What can hang from each mark:
R: H V
V: D K R U W
W: H V
Y: K U
U: M V Y
H: D R
K: V Y
D: H V

Each row was made from one small tree. The marks that hang from a mark follow it in brackets, in alphabetical order. Every link used is in the known rows. Write each row's tree.
Known rows:
Y[K[V] U]: [ 1.56  0.73 -1.35 -1.17  1.64  0.79 -3.61 -2.98  0.37 -2.06  0.19  1.18
  2.32  0.23  3.45  1.30 -1.81 -3.24 -0.66 -1.34 -0.34 -1.86  1.05  0.74]
R[V[D[H] K[Y] W]]: [-0.11 -1.23 -1.47  0.71 -0.89 -2.78  2.27 -0.38  2.31  0.40 -0.50  0.27
 -1.31 -1.72 -2.78 -1.83  1.00 -1.77  2.85  1.69  1.15  1.52 -0.10  0.84]
U[V Y[K]]: [ 1.19 -1.09 -0.38 -0.03  1.92  0.37 -1.42  0.15 -2.15 -1.72 -1.70  0.79
  3.57  3.38  2.40  0.53  1.03  3.60  1.21 -2.94  1.76 -0.68 -0.38 -1.87]
K[Y[U[M V[D R W]]]]: [-0.19 -2.21  0.01 -0.27  0.09  0.20 -0.38 -1.62 -1.82 -0.08  1.95  3.19
  2.43  0.61 -0.92  0.83 -1.04 -0.82 -1.01 -1.73 -0.29 -1.75  0.15 -0.07]
V[W]: [-0.70 -0.91 -1.52  0.40 -2.03 -0.86  1.94 -1.05  0.25  1.00 -2.24  0.24
 -1.58  0.31  0.03  3.09 -0.10 -0.63  1.30  0.26  0.15  0.61  0.34  0.93]
H[R[V[K]]]: [-2.25  1.50 -0.33  0.48 -0.33 -0.54  1.43  1.00  1.21 -0.92 -0.36 -5.44
 -0.15  0.07  1.56  1.84 -0.97  1.14  0.08  1.67 -0.66  0.21 -1.29  0.30]
Y[K U[M]]: [ 3.18  2.55  0.39 -1.55  0.82  2.91 -3.73 -1.54 -0.71 -0.16  0.14  2.04
  2.02 -0.10  4.08  0.09 -1.34  0.88 -2.11 -2.60 -1.72 -3.39  0.80  0.21]
U[M Y[K[V[D R[H]]]]]: [ 1.77 -0.71  0.01 -1.39 -0.58  1.01 -1.13 -0.40 -3.24 -0.04  3.43  1.96
  3.23  0.29  0.61 -0.91 -1.59  3.59 -0.01 -2.15  1.13 -1.36  0.53 -0.57]
V[K R[H[D]] U[M Y] W]: [-0.53  1.07  0.70 -0.06 -3.11  1.36  0.48  2.53 -1.48  1.95 -0.10 -1.37
 -1.18 -1.84 -2.40 -3.95 -0.17  1.63 -0.20  0.08  0.99 -0.15  0.91 -0.20]
R[V]: [-1.93  0.94 -1.53  1.21  0.11 -0.58  2.30 -0.62  0.66  1.16 -1.53 -2.24
  0.96  1.25  1.03  3.79 -0.47  0.85  0.72  0.70 -0.05  0.46 -0.31 -0.09]
D[H]: [-0.01  0.08  0.31  2.28 -1.33  2.01  1.86  0.86  1.55  0.92 -1.89 -0.40
 -2.36  0.51  1.95 -0.76  0.51  1.29  0.39  1.08 -0.46  1.13  0.00  0.00]
R[V[U]]: [-3.37  0.65 -1.89  1.53  0.14 -0.43  0.81  0.03  1.38  2.05 -0.94 -2.62
  0.39  0.18  0.57  3.41  0.52 -0.82 -0.47  1.27 -0.19  0.93  0.98 -1.21]
K[V[D] Y[U[M]]]: [ 0.32 -1.42 -1.24 -0.85  2.58  0.96 -2.43 -1.69 -2.28 -0.41  2.02  2.75
  3.19 -0.45  0.98  2.65 -2.28 -2.98 -2.51 -1.17 -0.03 -1.30  1.55  0.41]
U[M V[W[H]] Y]: [ 2.53 -0.22  2.03 -1.41  3.65  0.53  0.78 -1.57 -3.43  0.28 -1.90  3.98
  2.91  3.49 -1.99  3.80  1.67  3.52  0.11 -3.18  1.10  0.42 -0.86 -1.24]
K[V]: [-1.80 -1.60 -1.98  0.04  0.80  0.74  0.03 -1.12 -0.47 -0.71 -0.65 -1.05
  0.60  0.75  0.95  4.63 -1.22 -0.87 -0.24 -0.17  0.24  0.67  0.60  0.53]
D[H V]: [-0.96 -0.93  1.12  3.16  0.37  0.43  2.79 -0.04  1.73  0.22 -0.47  0.05
 -2.53  0.47  1.08  0.23  0.77  0.65  1.52  0.34 -1.58  1.78 -0.17  0.43]
D[V[U]]: [-3.21 -1.39 -0.85  2.11  0.76 -0.13  0.21  0.05  0.96  0.89  0.33 -0.94
 -1.79 -0.28  0.86  2.54  0.92 -1.09 -0.53  0.15 -1.61  1.33  1.44 -0.72]
R[H]: [-0.13  1.40 -0.15  2.14 -2.01  1.37  1.97  0.10  1.01  3.30 -1.81 -1.35
 -1.67  1.67  2.98  0.03 -0.35  0.00  0.41  1.59  0.52  0.21  1.38  0.03]
Y[K[V[W[H]]] U[M]]: [ 4.65  1.73  0.65 -3.81  2.98  0.16 -3.60 -4.98 -0.41 -1.26  0.56  4.62
  2.70  0.26  0.39  2.65 -1.46 -3.03 -0.99 -2.09 -0.65 -2.09  0.49  1.60]
Y[K U[M V[D[H] W]]]: [ 2.22  0.14  1.99 -1.44  0.37  0.17 -2.69 -2.44 -0.62 -1.35  0.50  4.67
  0.91 -0.64  0.71  0.40  1.66 -1.13  0.63 -3.34 -1.17 -1.75 -0.17 -0.10]
W[H[D] V[K]]: [ 2.04  2.02 -0.30 -1.46  0.79 -1.53 -1.63  2.70 -0.35 -2.42 -3.41  0.96
 -2.66  0.54 -0.60 -2.52  1.28 -3.27 -0.02  1.20  0.89  0.33 -2.34  1.12]
D[H[R[V[U[M]]]]]: [-2.32  1.56  2.04  2.08 -0.47  1.12  1.85  1.68  0.89  1.40  0.19 -3.54
 -0.29  0.02  1.33  2.09 -0.05  1.51 -1.10  1.68 -1.41  1.08 -0.56 -0.80]
D[H[R]]: [-1.07  0.61  1.60  2.48 -2.16  1.08  2.41  1.81  1.21 -0.15 -0.96 -2.88
 -2.28  0.82  3.05 -0.23 -0.56  1.25  0.00  2.26 -0.87  1.24 -1.12  0.23]
V[D K U[M Y] W]: [-0.41 -1.33 -1.18 -1.41 -0.61  0.47 -2.08  1.32 -1.72  0.68  0.75  1.94
 -1.72 -4.02 -2.87 -0.81  2.81  0.91 -1.00 -2.07  0.20  0.67  1.94 -1.55]
Y[K U[M V[D R[H] W]]]: [ 1.27  0.28  1.59 -1.46 -1.92 -0.18 -1.80 -3.01 -0.78 -0.14  2.88  3.59
  1.31 -0.09  0.31 -0.72  0.13 -0.92  0.57 -2.59 -0.82 -2.70  0.11  0.09]
Y[U[M V[D[H] K R W]]]: [-0.38 -0.70  1.86 -0.50 -0.82  1.89 -0.84 -1.50  0.15 -1.54  2.35  2.90
 -1.45 -2.46 -2.32 -1.57  1.82  0.14 -0.34 -2.67 -1.95 -0.90 -0.47 -0.15]

Which tree is each row?
[-0.09 -1.62  0.72  1.77 -0.08 -0.58  2.40 -0.83  2.93 -0.61 -0.87  0.43
 -4.21 -1.58 -1.81 -1.21  1.89 -0.53  2.93 -0.12 -1.28  1.93  0.08  1.37] -> D[H V[K W]]
[-0.68 -1.89 -1.57 -2.35 -0.55  1.64 -3.43 -0.96 -0.58 -0.95  3.36 -0.46
  1.61 -0.82  0.25  1.38 -1.71  1.27 -1.67 -1.28 -0.66 -1.42  1.04 -0.12] -> Y[K[V[R U[M]]]]
[ 2.16  1.39  1.54 -2.06  1.57  0.76 -1.41  0.67 -0.65  0.32 -0.08  0.50
 -0.87 -0.91 -1.98 -0.87  1.35  1.07 -2.12 -0.02  0.09  0.77  0.44 -0.91] -> V[K U[M Y] W[H[R]]]
[-0.05 -2.65  1.93 -0.84  0.16 -0.10 -0.06  1.08 -1.10 -1.27  0.71  0.42
 -0.62 -0.67 -2.08  0.00  1.48  1.33  0.61 -1.18 -0.01  0.30 -0.95  0.07] -> U[M V[D[H[R]] K[Y] W]]
[-0.82 -0.04 -0.12  0.35  0.29 -0.72  0.61  0.66  0.15  1.18  0.44  0.93
 -0.76 -3.29 -3.75 -0.72  3.09  0.58  0.84 -0.81  0.32  1.69  0.84 -1.42] -> R[V[D[H] K U[M Y] W]]
[ 1.90 -0.65 -0.51 -1.06  0.40 -3.08 -1.78  2.32  0.24 -2.50  1.13  1.49
 -2.13  0.19 -0.54 -3.78  1.00 -4.19 -0.67  2.50  1.06  0.44 -1.69  0.37] -> W[H[R] V[D K[Y]]]
[ 3.58  0.89 -0.48 -2.23  0.46 -1.93 -0.06  0.47  0.62 -0.61 -3.48  0.60
 -1.53  0.54 -1.57 -2.54 -0.95 -2.15  0.76  2.27  1.78  0.56 -0.99  2.21] -> V[K[Y] W[H[D]]]
[ 0.52 -0.12 -1.66  0.45  0.00  0.97 -2.49  1.29 -0.51  0.50 -0.82  0.03
  1.12  0.43  2.55 -1.45  0.73  1.33 -0.89 -0.65  1.02 -0.18  1.70 -2.07] -> V[U[Y[K]]]
[ 0.63 -0.79 -1.01 -1.07 -1.34  2.45 -2.21  0.51 -0.11 -0.83  4.14  1.42
 -0.45 -2.88 -0.33 -4.90 -1.38  0.99 -2.58 -0.66 -1.18 -2.23  0.55  0.16] -> V[D K[Y[U[M]]] R]
[-0.41 -1.34 -2.58  0.39  0.42  2.19 -2.69  1.91  1.73  1.04 -0.60 -1.85
 -1.34 -1.21  0.73 -2.95  0.50 -0.73 -2.12  1.15  0.55 -0.03  2.54 -0.93] -> V[K[Y] U]
[-0.19 -3.03 -1.39 -0.41  1.16 -0.20 -0.21 -0.56  0.30 -0.76 -2.26 -0.16
  0.35  1.31 -1.41  0.88  1.09 -0.22  1.54 -1.05  1.41  0.06  0.34  0.20] -> U[V[K[Y] W]]
[-1.94  0.48 -0.48  1.87 -1.29 -1.57  2.83  0.13  1.36  0.77 -0.22 -0.55
 -1.19 -0.56  0.05  1.11  1.04 -0.05  1.59  1.50 -0.25  1.74 -0.75 -0.33] -> R[V[D[H]]]
[ 1.04 -0.08  1.35 -1.85  1.39 -2.62  0.07  0.76 -0.36 -2.52 -2.98 -1.40
  0.03  2.52 -1.12  0.12 -0.24 -1.59  1.01  1.52  1.56  0.72 -2.40  1.19] -> U[V[K[Y] W[H[D R]]]]
[-0.62  1.13  0.22 -0.76  0.08 -2.03  0.40 -0.52 -0.23 -0.58  1.44 -1.28
  1.41 -1.49 -0.29  1.35 -1.43 -2.03 -0.39  0.64 -0.67 -0.92 -0.59  0.91] -> H[R[V[D K[Y[U[M]]] W]]]
[-2.32  0.13  0.62  0.14  0.10  1.04 -0.49  3.35 -2.31 -1.36  0.80 -2.15
 -0.39 -1.61 -0.91 -1.59 -0.65  3.05 -1.17 -1.16 -1.10  0.08 -0.75 -0.27] -> H[D[V[K R U[M Y]]]]
[ 0.82  2.43  2.20  1.52  1.53  1.96  0.73  0.77  1.29  0.07  0.26 -2.31
  1.29  0.07  1.92 -1.64 -1.42  0.50 -1.21  1.09 -1.09 -0.84 -0.62  0.38] -> D[H[R[V[K[Y[U[M]]]]]]]
[-0.58 -0.46 -1.02  1.09 -1.22 -3.73  1.02 -0.33  0.96  0.74 -0.05  1.55
  0.33 -1.28 -1.62 -0.80  2.34 -1.62  2.68  0.59  1.50  1.89  0.46 -1.34] -> R[V[D[H] U[Y[K]] W]]
[-2.42 -1.17  0.45  1.81 -2.07  1.24  2.19 -0.28  0.40  1.15  0.40 -1.53
 -0.28  2.77  0.75  0.45  0.09  1.79  0.82  0.25  0.27 -0.01 -0.22 -0.73] -> U[V[R[H]]]
[-0.31 -2.61  0.02 -1.26  1.13  3.71 -1.28  0.81 -1.46 -0.82  1.84 -0.71
  1.80  0.93 -1.23 -0.52 -0.49  5.26 -1.52 -2.45 -0.38 -1.88 -0.34 -0.50] -> U[M V[K[Y] R]]
[-0.66  4.12  1.65  0.13  1.23 -2.93  1.50  2.29 -1.09 -0.51 -2.17 -3.16
  1.37  2.39  1.24  1.27 -1.15 -0.75 -0.87  3.41  1.04  1.74 -2.55 -0.61] -> W[H[D R[V[U[Y]]]]]
[ 2.24 -0.95  0.23 -0.34  1.47 -1.46  0.84 -3.21  2.74 -1.10  2.28  2.88
 -1.25 -0.09 -2.69 -3.53 -0.94 -2.77  0.58  0.83 -0.90 -0.04 -0.17  1.85] -> D[V[K[Y[U]] R W[H]]]
[-0.68  0.08 -0.99  0.09 -0.79 -1.55  0.46 -0.26  1.23  4.23  0.91 -0.30
 -0.49 -2.01 -2.70 -0.69  1.12 -2.70  0.69  1.50  1.13  0.42  2.56 -0.30] -> R[H V[D K[Y] U[M] W]]
[ 0.75  2.78  0.30  1.05  0.91  0.83 -0.09  0.14 -0.57  4.07 -0.16 -0.82
  3.36  1.48  1.68  0.22  0.25  1.73 -0.02 -0.27  1.28 -0.68  1.97 -1.93] -> R[H V[U[M Y[K]]]]
[-3.54  2.99  0.64  0.88 -1.60 -2.86  2.89  2.76 -1.40 -1.16 -2.64 -6.31
  1.05  1.57  2.74  3.97 -2.93 -0.07  0.56  2.78 -0.04  0.56 -3.16  1.19] -> H[D R[V]]
[ 0.56  0.87  0.34 -1.36 -3.26 -2.43  2.76 -0.51  0.05 -0.62 -1.19  0.57
 -2.09  0.94 -2.10 -0.17 -1.81 -0.56  1.01  2.41  0.27  0.94 -2.55  2.08] -> V[R W[H[D]]]
[-0.33 -1.71 -0.40  2.03 -0.79  0.56  1.94  0.09  2.18  0.97  2.47 -1.47
 -1.52  0.45 -0.14 -4.20 -1.42  0.77  1.06  1.36 -0.23 -0.14  0.90  0.91] -> D[V[K[Y] R[H]]]
